Known rows, with every way that one mark hangs from another
(ladad duki): [-0.46 -0.04  0.22 -0.79  0.06  0.76 -0.51 -0.07  0.55 -0.50  0.93 -0.21
 -0.92 -0.55  0.15  0.51 -0.24  0.52  0.33  0.59 -1.41  0.60 -0.32]
(ladad (duki ditokuv dubad koluki zaku)): [-2.57 -0.14 -0.05 -0.26 -0.70 -0.68 -0.12  0.20  0.16  1.44  0.13 -0.34
 -0.09  0.03  0.61 -0.36 -0.48 -0.03 -0.25 -0.20  0.49  1.35  0.54]
(duki zaku): [ 1.53  0.74 -0.05 -0.59  1.31  0.65  0.00 -0.66  0.45 -0.09  0.66 -0.75
 -0.40 -0.11 -0.62  0.03  0.36 -0.57  0.52  0.47  0.50  0.43 -1.08]
(kinis (ladad duki)): [-0.32 -0.17 -0.22 -0.43 -0.39  0.61 -0.44 -0.12  0.10 -0.65  0.65  1.09
 -1.13 -0.82  0.09  0.38  0.09  0.70 -0.31 -0.11 -1.40  0.24 -0.51]
(menuv kinis): [-0.95  1.03  0.22 -0.74  1.03  0.57  0.17  0.22 -1.33 -0.68  0.60 -0.51
 -0.22  0.65 -1.03 -0.79  0.02  0.33  0.49  1.62 -0.01  0.58 -0.95]
(menuv (kinis (ladad (duki mifu)))): [ 0.04  0.16  0.71  1.19 -1.00 -0.21  0.29  0.17 -1.96 -1.36 -1.11  1.42
  0.28  0.04 -0.23 -0.75 -0.27  0.45 -0.89  0.76 -0.68  0.81  0.63]
(duki ditokuv ladad mifu pova zaku): [ 4.58  0.34  1.04  0.97  0.78 -0.39  0.43 -0.70  0.36 -0.07 -0.56 -1.12
  1.59  0.60 -0.36 -0.03  0.31 -0.48  0.15 -0.14  2.15  0.55  1.01]
(busa duki): [-0.90  0.42 -0.68 -0.81  0.84  1.15 -0.35 -0.45  0.60 -0.41  0.95 -0.38
 -0.50  0.14 -0.31  0.54  0.37  0.14  0.67  0.07 -0.60 -2.52 -1.36]
(busa (duki koluki mifu)): [ 0.39  0.43 -0.30  0.33  0.26  0.44  0.16  0.82  0.19  0.37 -0.89 -0.43
  0.85  0.28 -0.43  0.36  0.26 -0.37 -0.38 -0.35  0.20 -1.83 -0.47]
(busa (duki koluki ladad)): [ 3.10  0.48 -0.17 -1.12  0.10  0.92 -0.04  0.89  0.61  0.78  0.53 -0.89
  0.02  0.59 -0.24  0.35  0.29  0.00  0.39 -0.33  0.13 -2.18 -1.23]
(busa (duki ditokuv)): [-3.66  0.48 -1.13 -0.65  0.85  0.63 -0.67 -0.75  0.36 -0.16  1.12 -0.37
 -0.19  0.22 -0.17  0.46  0.34  0.31  0.55 -0.29 -0.03 -2.43 -1.00]
(busa (duki koluki pova)): [ 3.08  0.05 -0.08 -1.16  0.20  1.17 -0.16  1.13  0.38  0.98 -0.02 -0.74
  0.07  0.36 -0.50  0.37  0.10  0.09  0.32 -0.26  0.19 -2.36 -0.82]
(pova (duki ditokuv dubad)): [-6.85 -0.20 -0.82 -0.35  0.44 -0.51 -0.24  0.03  0.33  0.04  1.00  0.18
 -0.28 -0.19  0.55  0.30  0.01  0.67  0.55  0.42 -1.20 -0.49 -0.06]
(duki koluki mifu): [ 0.18  0.78  0.16  0.25  0.93  0.08  0.34  1.13  0.12  0.37 -0.87 -0.78
  0.77 -0.03 -0.81  0.17  0.09 -0.41 -0.62  0.25  0.46  1.02 -0.31]
(ladad (duki pova)): [ 2.28 -0.48  0.90 -0.82  0.00  0.91 -0.44  0.14  0.57 -0.35  0.61 -0.37
 -0.65 -0.36  0.13  0.50 -0.35  0.65  0.56  0.46 -0.97  0.45  0.19]
(duki dubad koluki mifu pova zaku): [ 2.48  0.27  1.00  0.71  0.42 -0.75  0.85  0.82  0.07  0.94 -1.74 -0.79
  1.35  0.38 -0.28 -0.28  0.10 -0.75 -0.39 -0.06  2.05  1.07  0.90]
(pova (duki ditokuv)): [-3.74 -0.18 -0.76 -0.72  0.55  0.18 -0.52  0.12  0.38 -0.08  1.17  0.16
 -0.44 -0.26  0.24  0.44  0.00  0.44  0.56  0.52 -1.65 -0.69 -0.62]
(pova (duki ditokuv zaku)): [-1.05 -0.21 -0.48 -0.33  0.39  0.10 -0.36 -0.49  0.38  0.36  0.86  0.06
 -0.24 -0.18  0.38  0.15  0.01 -0.35  0.50  0.45 -0.82 -0.50 -0.53]
(ladad (duki dubad mifu pova zaku)): [ 1.89 -0.53  1.48  1.30 -0.50 -0.52  0.38 -0.42  0.13 -0.42 -1.16 -0.13
  0.75 -0.06  0.57  0.06 -0.28 -0.18 -0.03  0.13  0.55  1.03  1.77]
(pova (duki ditokuv koluki ladad zaku)): [ 2.99 -0.18 -0.07 -0.63 -0.27 -0.15  0.00  0.78  0.45  1.56  0.38 -0.36
  0.24  0.36  0.39 -0.14 -0.11 -0.49  0.27 -0.03 -0.06 -0.07 -0.41]
(kinis ladad menuv): [-0.92  0.11 -1.67 -0.77  0.98  0.34  0.06  0.15 -0.25 -1.27  0.53  0.52
 -1.38 -0.82 -1.32  0.19  0.50 -0.08 -0.36 -0.82 -0.30  0.19 -1.34]
(duki dubad koluki pova zaku): [ 2.36  0.32  0.48 -0.64  0.59 -0.17  0.50  0.95  0.23  1.42 -0.41 -0.93
  0.28  0.24 -0.35 -0.35  0.10 -0.38  0.19  0.06  1.60  0.75 -0.03]
(busa (duki ditokuv ladad mifu zaku)): [ 2.01  0.43 -0.02  1.13  0.30 -0.09  0.07 -1.32  0.42 -0.25 -0.33 -0.56
  1.35  0.80  0.05  0.16  0.50 -0.67  0.15 -0.59  1.48 -2.05  0.21]
(ladad (duki zaku)): [ 2.12 -0.12  0.47 -0.46 -0.04  0.70 -0.39 -0.64  0.47 -0.21  0.59 -0.27
 -0.76 -0.27  0.26  0.15 -0.21 -0.24  0.31  0.48 -0.64  0.79 -0.34]

Rows
[-0.27 -0.76 -1.21 -0.57 -0.38  0.41 -0.26  0.19 -0.18 -1.33  0.41  1.00
 -1.74 -1.06 -0.38  0.32 -0.12  0.31 -0.44 -0.76 -1.46  0.52 -0.61] -> (kinis (ladad duki) menuv)
[-0.03  0.48 -0.36 -0.83 -0.07  0.09  0.28  0.84  0.52  0.86  0.29 -0.77
  0.15  0.70  0.16  0.18  0.36  0.19  0.45 -0.51  0.49 -2.03 -0.70] -> (busa (duki dubad koluki ladad))
[ 2.47 -0.56  1.28  0.71 -0.21  0.38 -0.08  0.11  0.33 -0.82 -0.68 -0.13
  0.45 -0.36  0.08  0.51 -0.31  0.33  0.02  0.41 -0.58  0.68  1.15] -> (ladad (duki mifu pova))
[-0.94 -0.27 -0.12  1.15  0.23 -0.48  0.03 -0.47  0.08 -0.14 -0.50  0.17
  0.78 -0.13  0.24  0.12  0.04 -0.66 -0.10  0.25 -0.45 -0.22  0.38] -> (pova (duki ditokuv mifu zaku))
[-2.50 -0.03  0.11 -0.73 -0.46 -0.08 -0.03  1.12  0.35  0.78  0.11 -0.29
 -0.53 -0.20  0.41  0.09 -0.43  0.59 -0.13  0.23 -0.70  1.10  0.13] -> (ladad (duki dubad koluki))
[ 5.16 -1.23 -0.28 -0.34 -0.74  0.42 -0.11 -0.07 -0.21 -0.82 -0.32  0.83
 -1.30 -0.77 -0.32  0.01 -0.25 -0.34 -0.27 -1.02 -0.25  0.45  0.04] -> (kinis (ladad (duki pova zaku)) menuv)
[ 2.91 -0.14 -0.13 -0.88  0.00  0.48  0.03  1.16  0.27  1.37  0.01 -0.11
 -0.39 -0.08  0.13 -0.03 -0.17 -0.74  0.14  0.41 -0.89 -0.08 -0.92] -> (pova (duki koluki zaku))
[-2.75  0.09  0.30  1.35 -1.02 -0.63 -0.03 -0.24 -2.04 -1.17 -0.95  1.44
  0.54  0.11 -0.14 -0.87 -0.29  0.73 -1.01  0.47 -0.29  0.91  1.02] -> (menuv (kinis (ladad (duki ditokuv mifu))))
[-0.49 -0.15  0.46  1.18 -0.23 -0.36 -0.24 -1.12  0.14 -0.37 -0.52 -0.11
  0.71 -0.15  0.33  0.06 -0.34 -0.43 -0.41  0.08  0.22  1.18  1.00] -> (ladad (duki ditokuv mifu zaku))
[ 1.98 -0.14  0.40  1.11  0.01 -0.57  0.19 -0.50  0.35 -0.10 -0.32 -0.10
  1.07  0.31  0.51  0.13  0.12 -0.62  0.24  0.13 -0.04 -0.25  0.64] -> (pova (duki ditokuv ladad mifu zaku))
[ 1.25  0.27  0.66 -0.29  0.72 -0.59  0.34 -0.74  0.55  0.42  0.50 -1.04
  0.62  0.66  0.02 -0.24  0.35  0.04  0.80 -0.18  2.16  0.32  0.53] -> (duki ditokuv dubad ladad pova zaku)
[-0.10 -0.16  0.24  1.06 -0.52  0.07  0.00 -0.12 -0.13 -1.06 -0.68  1.24
 -0.01 -0.83  0.06  0.42  0.09  0.35 -0.90 -0.17 -0.97  0.50  0.36] -> (kinis (ladad (duki mifu)))
[-3.45 -0.20 -0.32 -0.14 -0.57 -0.19 -0.12 -0.10  0.02 -0.67  0.41  1.21
 -1.06 -0.76  0.45  0.24  0.13  0.90 -0.24 -0.18 -1.04  0.23  0.08] -> (kinis (ladad (duki dubad)))
[ 1.57  0.22  0.31 -0.51  1.21  0.29 -0.22 -0.65  0.30  0.39  0.62 -0.92
  0.23  0.20 -0.49  0.00  0.19 -0.25  0.51  0.16  1.39  0.29 -0.14] -> (duki ditokuv pova zaku)
[ 0.49 -0.16  0.04 -0.61 -0.56  0.05 -0.47  0.24  0.25  1.35  0.18 -0.46
 -0.20 -0.07  0.25 -0.21 -0.51 -0.32 -0.35 -0.05  0.16  1.23  0.01] -> (ladad (duki ditokuv koluki zaku))
[ 2.09  0.03  0.41  0.61  0.51  0.67  0.11 -0.15  0.37 -0.70 -0.63 -0.33
  0.88  0.30 -0.38  0.51  0.37  0.02  0.33 -0.17  0.28 -2.40  0.11] -> (busa (duki mifu pova))
[-4.15  0.36 -0.96 -0.01  0.46 -0.22 -0.11 -1.35  0.40  0.25  0.57 -0.30
  0.12  0.60  0.27 -0.04  0.33 -0.16  0.49 -0.53  1.07 -2.20 -0.38] -> (busa (duki ditokuv dubad zaku))
[ 2.52  0.07  0.54  0.07 -1.04  0.30  0.02 -0.33 -1.80 -0.59 -0.19  1.22
 -0.59  0.19 -0.09 -1.12 -0.28  0.02 -0.39  0.79 -0.43  0.58 -0.22] -> (menuv (kinis (ladad (duki zaku))))
[-6.03  0.07 -0.16  0.40 -1.12 -0.92 -0.08 -0.24 -1.88 -0.69  0.20  1.42
 -0.36  0.19  0.25 -0.99 -0.32  1.30 -0.37  0.44 -0.34  0.58  0.64] -> (menuv (kinis (ladad (duki ditokuv dubad))))
[-1.39  0.38  0.37 -0.53  0.92 -0.51  0.20 -0.14  0.61  0.09  0.89 -1.09
  0.36  0.51 -0.06  0.09  0.28  0.83  0.72 -0.09  1.35  0.23  0.44] -> (duki ditokuv dubad ladad pova)
[-3.62 -0.13  0.38  1.52 -0.35 -1.20  0.07 -1.08  0.06 -0.32 -0.72  0.01
  0.68  0.02  0.70 -0.03 -0.22 -0.15 -0.38  0.02  0.67  1.29  1.57] -> (ladad (duki ditokuv dubad mifu zaku))
[-4.09 -0.22 -0.16  1.52  0.12 -1.24  0.30 -0.52  0.00 -0.08 -0.70  0.35
  0.97  0.13  0.73  0.00 -0.01 -0.39  0.02  0.15 -0.01 -0.08  0.97] -> (pova (duki ditokuv dubad mifu zaku))
[-0.45  0.21  0.16 -0.59  0.55 -0.68  0.20  0.57  0.16  1.66 -0.20 -1.00
  0.55  0.41 -0.24 -0.48  0.04 -0.32 -0.02 -0.33  2.15  0.79  0.34] -> (duki ditokuv dubad koluki pova zaku)
[-0.15  0.21  0.33 -0.19 -0.91  0.40 -0.10  0.11 -1.68 -0.97  0.23  1.34
 -0.81 -0.04 -0.21 -0.76 -0.30  0.81 -0.26  0.86 -1.15  0.51 -0.24] -> (menuv (kinis (ladad duki)))
[-6.65  0.34 -0.80  1.24  0.44 -0.69  0.09 -0.85  0.08 -0.55 -0.42 -0.11
  0.98  0.46  0.13  0.26  0.37  0.23 -0.03 -0.47  0.73 -2.10  0.47] -> (busa (duki ditokuv dubad mifu))
[-0.33  0.75 -0.05 -0.51  0.40 -0.91  0.41  0.23  0.41  1.49  0.27 -1.17
  0.58  0.74 -0.07 -0.50  0.20 -0.35  0.03 -0.32  2.04  0.99 -0.07] -> (duki ditokuv dubad koluki ladad zaku)
[ 2.44 -1.19 -0.53 -0.60 -0.53  0.48 -0.18  0.42 -0.19 -1.16  0.11  0.95
 -1.48 -0.99 -0.39  0.26 -0.21  0.42 -0.23 -0.87 -0.99  0.30 -0.06] -> (kinis (ladad (duki pova)) menuv)
[-0.75  0.48 -0.71 -0.65  0.63  0.53 -0.37 -0.74  0.62 -0.16  1.28 -0.70
  0.07  0.61 -0.05  0.44  0.48  0.43  0.74 -0.34  0.24 -2.57 -0.84] -> (busa (duki ditokuv ladad))
[ 3.74  0.14  0.55 -0.28 -1.52  0.15  0.17  0.85 -1.93  0.61 -0.76  1.02
 -0.36  0.30 -0.24 -1.31 -0.49 -0.12 -0.83  0.50 -0.02  1.02 -0.26] -> (menuv (kinis (ladad (duki koluki zaku))))
[-6.25 -0.20 -0.64  0.06 -0.54 -0.68 -0.37 -0.47 -0.06 -0.36  0.62  1.17
 -0.67 -0.55  0.54  0.11  0.15  1.12 -0.42 -0.47 -0.55  0.36  0.43] -> (kinis (ladad (duki ditokuv dubad)))
[ 2.97 -0.08  0.25  0.58 -0.16 -0.04  0.42  1.06  0.06  0.93 -1.29  0.09
  0.79 -0.09  0.10  0.04 -0.14 -1.05 -0.42  0.28 -0.52  0.20  0.04] -> (pova (duki koluki mifu zaku))
[ 2.59 -0.16  0.30 -0.51 -0.45 -0.39  0.57  1.11  0.41  1.36 -0.05 -0.29
  0.07  0.38  0.62 -0.12  0.01 -0.45  0.52  0.17 -0.14 -0.07 -0.24] -> (pova (duki dubad koluki ladad zaku))
[ 1.59 -0.14  0.70  1.31 -0.13 -0.82  0.81 -0.18  0.40 -0.30 -0.77  0.01
  0.95  0.26  0.85  0.10  0.16 -0.52  0.42  0.25 -0.15 -0.24  0.81] -> (pova (duki dubad ladad mifu zaku))
[-0.18 -0.69 -0.76  0.92 -0.50 -0.13  0.10  0.06 -0.40 -1.76 -0.88  1.16
 -0.71 -0.98 -0.38  0.33 -0.16 -0.10 -1.01 -0.90 -1.00  0.82  0.33] -> (kinis (ladad (duki mifu)) menuv)
[-0.41 -0.87 -1.35 -0.12 -0.61 -0.15 -0.39 -0.77 -0.30 -0.79  0.30  0.99
 -1.25 -0.71 -0.21 -0.11 -0.25 -0.32 -0.64 -1.19 -0.18  0.72 -0.12] -> (kinis (ladad (duki ditokuv zaku)) menuv)
[ 3.29 -0.08  0.48 -0.72 -0.48  0.57 -0.19  0.61  0.33  1.09 -0.04 -0.46
 -0.50 -0.16  0.06 -0.06 -0.45 -0.47 -0.19  0.24 -0.34  1.12 -0.37] -> (ladad (duki koluki zaku))
